Known rows, with every way that one mark hangs from another
salip[nivar[rete[gigu lovepav[laneg] potota]]]: [ 5.174  0.462  3.570  0.870  0.527 -1.034 -0.774  0.377 -2.083 -0.081
  0.704  0.826 -0.879  2.286 -2.018  1.803 -2.090  1.401 -0.974  0.739
  0.071]
potota[rete[gigu lovepav[laneg] nivar]]: [ 1.513  2.439  1.322 -0.671  3.050 -1.068 -0.777  1.691  0.518 -1.200
 -1.142  0.572 -0.687 -2.065 -3.173  0.648 -3.210  1.841 -1.686 -1.311
  0.152]
datup[laneg[lovepav] sufenoz[potota[rete]]]: [-7.020  0.543 -4.174 -1.126  0.796  3.172 -1.502 -1.630  0.792  0.921
  0.271  0.065  3.541 -4.335  3.571 -2.066  2.334 -5.274  2.743 -1.154
 -2.800]
salip[lovepav[laneg[datup[sufenoz[potota[rete[gigu]]]]]] nivar]: [-1.699 -2.783 -2.549 -0.543 -0.675 -0.302  0.524 -2.118  1.459 -0.517
  0.614 -3.390  1.063  2.135  3.656  1.544  3.370  0.165 -0.220  0.844
  1.117]
nivar[rete[gigu lovepav[laneg[datup[sufenoz]]] potota]]: [ 2.316 -2.063  1.498  0.979 -1.261 -0.620 -0.575  1.518 -2.068  1.783
  0.668  2.025 -0.246 -1.073  0.501 -0.399 -1.350 -0.062 -0.743 -0.315
 -1.433]
rete[gigu lovepav[laneg] nivar]: [ 2.619  1.287  3.144 -0.487  1.202 -1.196 -0.592  1.436 -0.022 -0.669
 -0.185 -0.114 -2.034 -0.375 -3.527  0.078 -4.158  1.172 -1.491 -0.791
  0.624]
rete[gigu lovepav[laneg[datup]] nivar potota]: [ 2.883  0.135  2.690  0.197  0.395 -2.058 -0.581  2.845 -0.831  0.961
 -0.763  0.576 -1.744  0.423 -3.251 -0.699 -3.038  1.363 -0.917 -0.500
  0.292]
potota[rete[gigu lovepav[laneg[datup]] nivar]]: [ 1.265  1.357 -0.135  0.091  2.050 -0.600  0.285  2.609  0.936 -0.620
 -1.363 -0.267 -0.381 -1.007 -2.594  0.119 -1.445  3.430 -1.310 -0.343
  0.238]
rete[lovepav]: [-0.995  3.620  0.802 -0.692  0.148  2.707 -0.694  0.410  1.429 -1.734
  0.131 -0.795 -0.852  0.322  0.390 -0.366 -1.154  0.487  0.542  0.079
  0.455]
gigu[rete[lovepav[laneg[datup]] nivar]]: [ 1.594 -0.671  0.582  0.344 -0.872 -0.811  3.099  0.558  0.610 -1.486
 -0.362 -0.010 -0.175 -0.576 -1.500 -0.276  0.061  3.183 -0.650  1.238
  2.779]
gigu[rete[lovepav[laneg[datup]] nivar potota]]: [ 2.073 -0.813  1.642  0.277 -0.484 -2.104  2.083  1.038 -0.792 -0.362
 -0.742  1.368 -0.203 -0.975 -1.752 -0.411 -0.557  1.694 -0.403  0.640
  2.300]
salip[nivar[rete[gigu lovepav[laneg[datup[sufenoz]]] potota]]]: [ 4.100 -2.637  1.484  0.952 -1.457 -1.079  0.116  1.132 -1.343  2.246
  1.436  1.285  0.024  1.142  0.871  0.664 -0.668  1.726 -0.644  0.939
 -0.010]
laneg[datup lovepav]: [-2.686  2.088 -1.725  1.005 -1.133  3.882 -1.285 -0.148  2.696 -0.334
 -1.215 -2.280 -0.576  2.436  0.093 -1.660  5.042  1.391  2.443  1.698
 -1.380]
salip[nivar[rete[potota]]]: [ 2.197  1.289  0.511  1.007 -0.570  1.089  0.728 -2.130 -0.587  0.032
  0.772  0.756 -0.102  4.633  0.453  1.334  2.352  1.004  1.074  1.066
 -0.148]
salip[lovepav[laneg[datup]] nivar[rete[gigu potota]]]: [ 4.204 -2.179  1.711  1.921 -1.792 -0.867  0.940 -1.587 -0.732  0.233
  0.217 -1.920 -1.732  6.435  0.170  1.465  3.599  2.656 -0.387  1.856
 -0.043]
potota[rete[gigu lovepav[laneg[datup[sufenoz]]] nivar]]: [ 0.532 -0.745 -0.687 -0.619  1.071 -1.147  0.251  2.488  1.152  1.133
 -0.404  0.966  0.159 -3.160 -0.233 -0.516 -1.881  2.167 -1.299 -1.116
 -0.051]
salip[lovepav[laneg[datup[sufenoz]]] nivar[rete[potota]]]: [ 1.669 -2.746  0.582  0.730 -2.777 -0.347  1.562 -2.467  0.150  1.123
  0.841 -1.156 -0.836  4.483  3.669  0.916  4.977  0.652  0.736  1.463
  0.521]
sufenoz[datup[laneg[lovepav]] potota[rete[nivar]]]: [-5.723  1.324 -5.545  0.317  1.188  2.497  0.139 -1.558 -0.133  1.154
 -0.314 -0.386  3.980 -1.723  0.766 -1.153  1.802 -4.684  2.574  0.679
 -1.756]
rete[gigu lovepav[laneg[datup[sufenoz]]] nivar potota]: [ 2.044 -2.088  2.176 -0.533 -0.421 -2.568 -0.736  2.718 -0.611  2.736
  0.155  1.695 -1.111 -1.862 -0.917 -1.200 -3.324  0.255 -1.000 -1.272
  0.031]
lovepav[laneg]: [-1.051  3.849  1.336 -0.380  0.563  1.960  0.935 -1.100  1.302 -2.503
 -1.193 -2.517 -0.821  2.211 -0.731  0.511  1.178  0.082  0.869  0.051
  2.255]

Rows
[-1.231  0.796 -1.281 -1.076  1.046 -0.085  0.995  1.623  1.947  0.227
 -0.732  0.543  0.478 -2.852  0.807 -0.521 -0.037  1.380 -0.222 -0.853
  0.882]  potota[rete[lovepav[laneg[datup[sufenoz]]] nivar]]
[-3.996 -2.359 -3.452 -0.747  1.083  0.158 -1.842 -0.720 -0.147  3.037
  0.752  1.962  2.627 -4.976  0.911 -2.276 -0.542 -4.034  1.055 -1.864
 -4.122]  datup[laneg[lovepav] sufenoz[potota[rete[gigu nivar]]]]
[-2.198 -3.595 -2.343 -0.476 -0.306 -1.863  0.252 -1.706  0.453  0.177
  0.058 -1.259  0.186 -0.401  1.673  0.241  1.534 -1.160 -0.963 -0.873
 -0.594]  salip[lovepav[laneg[datup[sufenoz[potota[rete[gigu nivar]]]]]]]
[ 0.576 -0.386  0.960  0.503 -1.352  0.406  0.231  0.653 -1.318  0.907
  0.399  1.557  0.025 -0.850  1.628 -0.391  0.330 -0.865  0.385 -0.078
 -0.549]  nivar[rete[lovepav[laneg[datup[sufenoz]]] potota]]
[ 1.622  2.778  2.931  0.448  0.591  0.414 -0.722 -0.129 -2.086 -1.440
 -0.401  1.138 -0.831  0.419 -1.217  0.830 -1.029 -1.263  0.075 -0.229
 -0.399]  nivar[rete[lovepav[laneg] potota]]
[ 4.466 -1.142  3.106  1.169 -0.763 -1.260 -0.087 -2.502 -1.259 -0.326
  0.401 -1.197 -2.066  5.349 -0.289  2.092  1.876  1.223 -0.809  1.051
 -0.234]  salip[lovepav[laneg] nivar[rete[gigu potota]]]
[-0.089 -2.980 -0.791  0.785 -1.625  0.189 -0.257 -0.233 -2.246 -0.018
  1.848  0.494  0.886 -0.989  1.105  0.174 -1.189 -1.816 -0.757  0.191
 -1.324]  nivar[rete[gigu lovepav[laneg[datup[sufenoz[potota]]]]]]
[ 1.112  1.623  2.175 -0.308  0.408 -1.063  0.147  2.003 -0.083  0.149
 -1.058  0.046 -1.472  0.540 -2.118 -0.617 -1.362  0.539  0.200 -0.186
  1.217]  rete[lovepav[laneg[datup]] nivar potota]
[ 1.696  0.159  0.064  0.869 -1.802  2.029  1.260 -4.012  1.251 -1.318
  1.305 -1.888 -1.482  6.069  2.295  1.442  4.391  2.067  0.487  1.873
 -0.361]  salip[lovepav nivar[rete]]
[-0.787  3.403 -0.769 -0.920  2.292  0.886 -0.392  0.741  1.579 -1.181
 -0.596  1.121 -0.133 -1.722 -0.776 -0.007 -1.317  1.379 -0.175 -0.948
 -0.379]  potota[rete[lovepav nivar]]
[ 1.221 -3.079  1.036 -0.347 -1.377 -2.596  2.002  0.938 -0.596  1.363
  0.212  2.508  0.405 -3.136  0.545 -1.005 -0.897  0.655 -0.453 -0.014
  2.104]  gigu[rete[lovepav[laneg[datup[sufenoz]]] nivar potota]]
[-4.139 -1.733 -1.344 -0.734 -2.416  0.977  0.624 -2.894  0.921 -1.280
  0.554 -3.650 -0.255  1.767  3.975 -0.094  3.507 -2.946  0.927  0.308
  1.148]  salip[lovepav[laneg[datup[sufenoz[potota]]]]]
[-5.849  0.253 -5.081 -0.549 -0.367  2.473  0.634 -1.429  1.273 -0.680
  0.284 -0.671  2.756 -0.819  4.081 -0.291  3.254 -1.759  1.524 -0.355
 -0.213]  laneg[datup[sufenoz[potota[rete]]]]
[-1.422 -0.941 -0.476 -1.588  2.071 -2.049 -1.504  0.309 -0.882 -0.071
  0.510  1.532  0.957 -4.505 -0.493  0.610 -4.100 -2.438 -1.527 -2.084
 -0.537]  datup[sufenoz[potota[rete[gigu lovepav[laneg] nivar]]]]
[ 3.190  0.127  2.077  1.655 -0.379 -0.171 -0.470  1.533 -2.258  0.024
 -0.251  0.893 -0.796  1.137 -1.751  0.197 -0.954  1.092 -0.729  0.338
 -1.148]  nivar[rete[gigu lovepav[laneg[datup]] potota]]
[ 0.299  1.503 -1.034 -0.008  1.960  0.022 -0.006 -0.030  1.105 -0.201
 -0.758  0.998 -0.191  0.077 -1.776  0.163 -0.526  2.213 -0.699 -1.304
 -0.961]  potota[rete[gigu nivar]]
[-5.404 -1.391 -3.673  0.122 -2.146  2.828 -2.015 -1.500  1.233  0.747
  0.424 -1.294  1.103 -0.022  2.770 -1.649  4.239 -2.862  2.596  0.965
 -2.017]  laneg[datup[sufenoz[potota]] lovepav]
[ 0.883  2.779  2.526 -1.065  1.141 -0.237  0.075  0.644  0.690 -1.475
 -0.528 -0.514 -1.740 -0.044 -2.453  0.066 -2.510  0.370 -0.371 -0.439
  1.514]  rete[lovepav[laneg] nivar]
[-1.286  1.205 -2.142 -0.078  2.222 -0.720 -0.197  0.293 -1.449 -1.169
 -0.166 -0.455  2.016 -1.495 -1.773  1.724 -3.357 -2.195 -1.127  0.255
  0.951]  sufenoz[datup potota[rete[gigu lovepav[laneg] nivar]]]
[ 3.049  0.979  4.151 -0.583  1.556 -2.558 -1.588  1.966 -1.369  0.445
 -0.570  1.216 -2.031 -0.760 -3.792 -0.053 -4.873 -0.154 -1.318 -1.355
  0.184]  rete[gigu lovepav[laneg] nivar potota]
[-4.261  4.151 -2.938 -0.410  1.963  2.312  0.226 -0.610 -0.505 -3.291
 -0.582 -2.345  2.936 -0.918  0.971  2.014 -0.525 -3.354  0.601  1.098
  2.225]  sufenoz[datup potota[rete[lovepav[laneg]]]]
[-0.430 -3.104 -0.055 -0.717 -0.900 -1.822 -0.333  0.942 -0.789  1.042
  1.322  0.271 -0.039 -1.829 -0.373 -0.583 -3.228 -1.561 -0.949 -0.566
  0.141]  rete[gigu lovepav[laneg[datup[sufenoz[potota]]]] nivar]
[ 1.002 -0.587  0.601  0.286 -0.416 -1.432  1.803 -1.544 -0.614  0.026
 -0.126  2.511  0.007  0.147 -0.910 -0.297  0.460  0.650  0.162 -0.180
  1.068]  gigu[rete[nivar potota]]
[-3.393 -0.138 -2.394  0.313 -2.087  3.325 -1.386 -0.230  2.810  1.402
 -0.329 -0.984 -0.027  0.304  2.477 -2.235  4.724  0.246  2.398  0.980
 -1.625]  laneg[datup[sufenoz] lovepav]
